Known rows, with every step that occurs
P L V: [-1.15 -4.07 -0.80 -4.76 -2.61  0.35 -0.54  0.68  1.09  4.07  0.91 -0.47
 -4.25 -4.49 -0.24  4.00  0.87 -0.24 -5.62  0.03 -1.17  0.98 -1.43 -2.28]
G H: [-0.72 -4.90  0.71 -3.70  0.01 -1.74 -1.67  2.98  0.97  2.11  1.10  1.19
 -3.11 -6.25  1.25  1.50  0.82  0.47 -3.77 -1.46 -2.05  2.14 -2.25 -1.68]
N L F H P: [ 0.27 -1.73  0.97 -3.82 -1.10  2.02 -1.62  1.15 -1.68  2.17 -0.87 -2.13
 -1.44 -4.71  0.77  0.30  5.56 -0.83 -1.15 -0.44  1.87  4.16 -5.81 -4.93]
P L: [-0.38 -4.54 -2.39 -3.39 -2.51 -2.75 -2.52  1.87  0.62  3.59  1.30 -0.73
 -4.07 -3.48  0.11  1.18  1.70  1.06 -3.61  0.26 -1.45  1.24 -0.50 -2.04]
F L P H: [ 0.20 -5.52  0.95 -4.20  1.37 -0.05 -0.61  0.93  3.90  6.36 -2.09  1.37
 -5.50 -2.71 -1.21  2.94  2.65  1.42 -2.58  0.04  1.07  1.81 -2.94 -2.09]
N L: [-1.13 -2.83 -0.39 -1.25 -1.35 -1.86 -2.77  2.30 -1.69  0.19  2.81 -3.70
 -0.85 -2.93 -0.09 -0.37  2.52  1.85 -2.40 -1.86  0.15  0.07 -0.26 -4.48]
P L V H F: [-1.44 -4.00  0.03 -2.35 -4.34  2.61 -0.11 -2.22  0.76  4.45  4.25 -0.56
 -3.03 -4.14 -0.68  8.37  2.55 -1.37 -4.88 -1.88 -3.54  1.91 -2.32 -0.69]
P H: [-0.18 -6.06 -1.38 -1.98  0.53 -3.27 -2.58  2.64  2.73  3.67  1.03  0.07
 -3.98 -5.82 -0.48  2.08  1.05  1.42 -4.65  0.06  0.27  1.35  0.90 -2.00]
F L V: [-0.34 -2.64  1.27 -5.47 -1.94  1.17  0.68 -0.46  0.11  4.21 -0.95 -0.97
 -4.31 -2.76  0.64  3.83  2.23  0.17 -1.40  2.18 -0.74  0.53 -3.66 -3.00]
G H V: [-2.38 -4.92  1.20 -2.84 -0.99 -0.89 -1.92  2.21 -0.45  2.37  3.67  1.97
 -3.38 -5.00  0.31  4.14  1.83 -0.49 -5.40 -2.18 -0.47  2.26 -3.31  0.48]
V H: [-1.83 -3.18  0.90 -1.49 -0.05 -1.62 -2.38  0.67  0.69  2.64  1.97  0.03
 -1.64 -5.18  0.10  3.33  0.70 -0.47 -1.93 -1.41 -1.96  1.62 -1.96 -1.40]
H P L F: [ 0.83 -4.60 -2.23 -4.61 -2.58  0.68 -1.40  1.67 -0.87  4.02 -0.92  0.15
 -3.00 -4.53  1.31  1.11  3.20 -0.06 -3.82 -1.03 -0.68  2.44 -4.09 -1.20]
N L F H V: [-1.45 -1.54  1.95 -4.39 -1.57  2.51 -2.05 -0.52 -2.39  1.67  1.89 -1.86
 -1.93 -3.24 -0.78  3.44  5.91 -0.85 -2.72  0.79  3.62  3.49 -4.41 -3.77]
N L F H W: [-0.13 -3.07  0.20 -3.76 -2.46  2.56  0.09 -1.60 -0.53  1.36  1.02 -3.85
 -0.72 -4.61  0.28 -0.22  5.41 -1.84 -1.66  0.28  4.00  5.42 -4.18 -3.94]
W H G: [-0.22 -5.69  0.49 -0.59  1.28 -3.73 -3.26  1.34 -2.65  4.79  1.89  0.23
  0.42 -1.07  0.59  4.40  0.28  1.59 -3.83  2.47  2.85  0.65 -1.81 -1.89]
W H: [-0.62 -5.66  0.87 -1.22  2.94 -3.91 -3.47  2.08 -0.92  2.69  1.03  1.48
 -0.13 -4.34  1.60  2.75  0.59  2.00 -3.35  1.84  0.31  1.37 -1.41 -3.81]
F L V H D: [-1.31 -1.79  2.11 -2.50 -4.59  4.17  1.51 -2.09  1.94  5.10  4.00  0.02
 -4.58 -3.49 -1.91  6.73  3.39 -2.39 -1.94 -0.49 -1.51  0.91 -5.77 -0.26]
F L P H V: [-2.05 -5.92  1.44 -3.25  0.53  0.93 -0.37  0.20  2.26  6.84  1.28  2.23
 -5.67 -1.43 -2.11  5.52  3.49  0.42 -3.97 -0.45  2.43  2.00 -4.39  0.03]
H W: [-0.92 -4.97 -2.10 -0.88 -1.47 -1.98  1.46  0.93 -0.07  1.96  1.80 -1.81
 -1.16 -3.66  1.08 -0.68  2.17 -1.13 -3.69 -1.73  1.57  2.43 -2.48  0.11]
F L P H N: [ 0.30 -3.77  0.30 -1.69  0.44 -0.82  0.89  1.75  4.63  5.22 -1.30  0.48
 -5.27 -1.45  0.28  2.97  1.04  1.80 -3.61 -0.71  2.09  3.89 -2.43 -2.15]
F L P: [-0.05 -2.75  1.62 -4.83  1.05  0.28  1.14  1.00  0.35  4.26 -3.22  0.62
 -3.65 -0.58 -0.01  0.96  3.18  0.64 -0.89 -0.66 -0.18  1.03 -5.28 -2.12]
L V: [-0.87 -2.59  0.44 -4.04 -0.15  0.25  1.28  1.65 -0.17  1.90 -0.19 -0.29
 -2.44 -4.63  0.41  3.07  0.60 -0.81 -4.92 -0.28 -0.52  0.19 -2.58 -2.52]
D H: [-1.45 -5.74  0.34 -2.59  0.39 -3.99 -2.80  2.38  0.07  4.44 -1.41 -0.85
 -0.16 -5.67  0.15  1.31  2.54  0.46 -3.85  1.86 -1.28  2.17 -1.26 -3.01]
F H N L: [-0.41 -0.01  0.38 -0.33 -1.69 -2.18 -1.75  2.01  0.74  0.80  1.97 -3.82
 -1.86 -2.30  0.99  0.44  2.50  1.11 -2.22 -0.03  2.68  4.69 -1.65 -5.48]
W H P L V: [-1.47 -6.64  0.63 -2.52 -0.29 -0.30 -2.38  1.05  0.40  6.04  2.07  2.59
 -1.91 -4.72  1.50  5.63  1.27  0.10 -5.95  0.94 -0.47  2.83 -4.17 -2.65]

Rows
[ 1.24 -3.26 -0.41 -7.82 -1.89  0.87 -1.82 -0.29  1.43  4.28 -2.44  0.19
 -4.76 -5.50  0.02  2.44  3.71 -0.45 -2.54  3.65  0.51  4.51 -3.47 -3.66] => P L F H
[ 0.93 -2.82  0.14 -2.93 -0.12  1.36  3.33  0.43 -1.20  3.92 -1.85 -0.15
 -2.67  0.85  0.61  2.41  5.58  1.01 -1.21 -1.64 -1.12  0.41 -5.58 -1.69] => H F L P
[ 0.95 -5.42 -0.17 -3.14 -2.75  1.56  0.96 -1.66  1.90  5.81  1.19 -0.86
 -5.19 -3.60 -0.01  7.41  3.82  1.41 -3.43  1.29 -0.70  1.12 -1.78 -1.90] => P H F L V
[-0.68 -5.70 -0.91 -0.95 -0.73 -3.00 -0.87  1.48 -1.34  3.78 -0.40 -1.53
  1.19 -4.36  0.46  2.86  4.81  0.73 -4.37  0.72 -2.19  1.91 -1.37 -2.19] => D H F
[-0.08 -2.52  0.47 -2.87  0.43 -1.66 -0.68  2.47  0.37  4.51 -1.90  1.10
 -2.94 -4.31  1.60  0.11  3.51 -1.45 -1.46  0.27  0.87  3.77 -6.10 -2.07] => F H P
[-0.08 -3.10  0.09 -1.34 -0.64 -2.64 -0.86  3.82  1.96  0.75  1.31  0.36
 -2.77 -4.98  2.59  1.46 -0.97  1.03 -4.78 -2.22 -0.61  4.44 -1.75 -1.59] => G H N
[-0.89 -3.47  0.72 -5.23 -2.58  1.26 -0.28  0.46  2.14  6.59 -0.82  1.17
 -5.38 -5.09  0.51  3.75  3.17 -2.60 -4.24  1.10  0.35  4.47 -6.34 -2.34] => F H P L V
[ 0.22 -5.87 -0.23 -2.34 -2.30 -2.22 -1.33 -0.67 -1.28  6.05 -1.08 -2.18
 -0.91 -2.22  1.23  3.69  6.22  1.68 -0.46  3.13 -2.41  2.31 -2.62 -2.49] => D H F L
[-2.55 -6.06  1.24 -0.40  1.98 -2.96 -3.16  1.51 -2.11  3.23  4.05  2.31
 -0.19 -3.14  0.84  5.43  1.66  0.95 -4.97  1.26  1.61  1.53 -2.50 -1.38] => W H V
[-2.46 -4.30  1.00 -3.94 -3.08  1.55 -1.95 -1.34  2.37  5.09  2.93  0.39
 -3.72 -5.96 -0.95  6.74  0.16 -1.58 -4.61 -0.64 -2.47  2.11 -2.06 -1.64] => P L V H
[ 0.53 -2.80  0.16 -3.74 -3.00  2.09  2.56 -1.27 -1.40  3.55  0.11 -1.74
 -3.28 -1.24  1.28  5.16  4.39  0.69 -1.94  0.81 -1.56  0.22 -3.81 -2.15] => H F L V
[-1.03 -3.80 -0.70 -0.20 -0.38 -4.99 -1.82  3.34  1.11  3.35 -0.86 -1.77
  0.37 -4.27  1.44  1.48  0.77  0.97 -4.57  1.25  0.07  4.20 -0.80 -2.62] => D H N
[-0.43 -4.91 -2.59 -2.28 -2.55 -2.38 -2.28  2.55  0.20  4.76  1.26 -0.16
 -3.58 -2.97  0.97  0.66  2.50  0.14 -3.94 -1.62 -0.94  2.13 -3.10 -0.68] => H P L
[-2.41 -1.13  0.57  2.11 -2.74 -1.32 -3.24  0.99  0.66  0.26  5.84 -3.84
  0.04 -2.79  0.64  2.62  0.12  1.05 -2.27 -3.64  0.08  3.22 -0.49 -3.75] => V H N L
[-1.46 -7.31 -1.51 -2.11 -2.49 -3.72 -4.17  2.43  0.56  7.90 -0.37 -0.12
 -1.63 -5.16  0.25  1.47  3.56  0.00 -4.41  0.57 -1.86  4.04 -2.94 -1.43] => D H P L
[ 0.43 -1.12  1.62 -5.15 -0.75  1.58 -2.35  0.01 -0.90  1.09 -0.76 -2.84
 -1.60 -4.71  0.16  0.72  4.68  0.15 -0.98  1.46  2.05  3.28 -3.28 -6.16] => N L F H
[-2.25 -6.86  0.12 -3.59 -2.93 -0.62 -2.14  1.38  1.07  7.84 -0.62  0.05
 -2.07 -6.05 -0.07  4.17  2.83 -1.72 -6.36  0.78 -1.76  3.50 -3.82 -1.82] => D H P L V
[ 0.13 -2.38 -0.11 -3.62 -1.34  1.10 -2.13  1.45 -2.37 -0.48  0.85 -3.65
 -0.13 -3.74  0.32  0.29  3.15  1.36 -2.53 -1.30  0.56  0.74 -1.24 -5.10] => N L F
[-1.09 -0.68  1.06 -0.27 -2.53  1.71 -2.47  0.09 -0.20 -0.68  3.45 -3.62
  0.64 -4.21  0.68  3.29  0.99  0.79 -2.36 -2.93  0.38  3.91 -1.20 -4.12] => V H N L F
[ 0.52 -3.10 -1.19 -0.66 -1.75 -0.26 -2.83  2.11  2.09  0.62  2.51 -3.87
 -1.63 -4.80  0.38  1.96  1.35  2.83 -5.16 -1.35  2.65  3.51  1.48 -4.57] => P H N L F
[-0.05 -4.38 -0.05  0.58  0.59 -2.51 -0.75  2.62 -0.30  2.30  4.07  1.72
 -1.13 -3.52 -0.34  2.73  2.66  0.54 -4.94  0.30  0.45  0.66 -2.98 -1.90] => W H D
[-1.36 -6.03  0.98 -4.75 -3.03  1.70 -0.97  1.85  1.84  5.63  1.54  2.03
 -5.00 -6.55  1.02  4.19  1.11 -1.63 -6.34 -2.56 -2.75  3.61 -5.12 -0.80] => G H P L V
[-0.64 -5.91  0.48 -0.03  2.40 -3.26 -2.72  3.18 -1.56  3.87  1.17  2.41
  0.34 -4.44  2.45  1.99  1.46  1.09 -3.53 -0.03  0.06  2.20 -3.94 -2.45] => W H P
[-0.04 -3.50  0.29 -1.48 -2.89  0.41 -0.90 -2.42 -0.72  4.31  2.47 -1.12
 -2.26 -1.92  0.77  5.70  4.62  0.74  1.13 -0.29 -3.00  1.92 -3.39 -1.21] => V H F L
[-1.76 -2.33  1.97 -0.53 -0.01  0.63  0.00  3.89  1.60 -0.18  2.05 -1.11
 -1.35 -2.78  0.77  0.62  0.37  0.92 -5.56 -6.47  0.59  3.99 -2.89 -3.67] => G H N L P
[-0.91 -4.53 -0.43 -3.72 -3.20  1.97 -2.92 -0.13  0.54  4.82  1.36  0.89
 -2.47 -5.77  0.43  4.04  2.42 -1.29 -2.74 -1.88 -1.89  3.86 -4.67 -0.79] => V H P L F
[ 0.46 -3.59 -0.15 -5.28 -0.72  1.64  2.25 -1.19  0.41  2.75 -2.09 -0.82
 -1.67 -5.74  1.27  0.59  4.25 -2.84 -2.50  1.78  3.54  5.77 -5.46 -1.41] => L F H W
[ 1.80 -1.86  1.14 -5.88 -0.34  0.89 -0.30 -0.08 -1.52  4.61 -2.83 -1.06
 -2.35 -2.52  0.06  2.85  3.13 -1.29 -2.36  3.75  4.00  2.64 -4.77 -1.98] => L F H G
[-0.92 -1.03 -1.29  1.42 -2.15 -2.67 -1.79  3.19 -0.53 -0.87  3.63 -4.58
 -0.73 -1.51  1.11 -0.36  0.76  2.35 -3.46 -2.41  1.33  2.14  0.03 -4.37] => H N L
[-1.21 -0.66  0.50  0.65  0.14 -0.37  0.85  3.85  0.28 -0.31  1.27 -3.02
 -0.28  0.10  0.28 -0.38  1.24  1.06 -4.69 -4.92  2.16  2.18 -2.39 -4.05] => H N L P
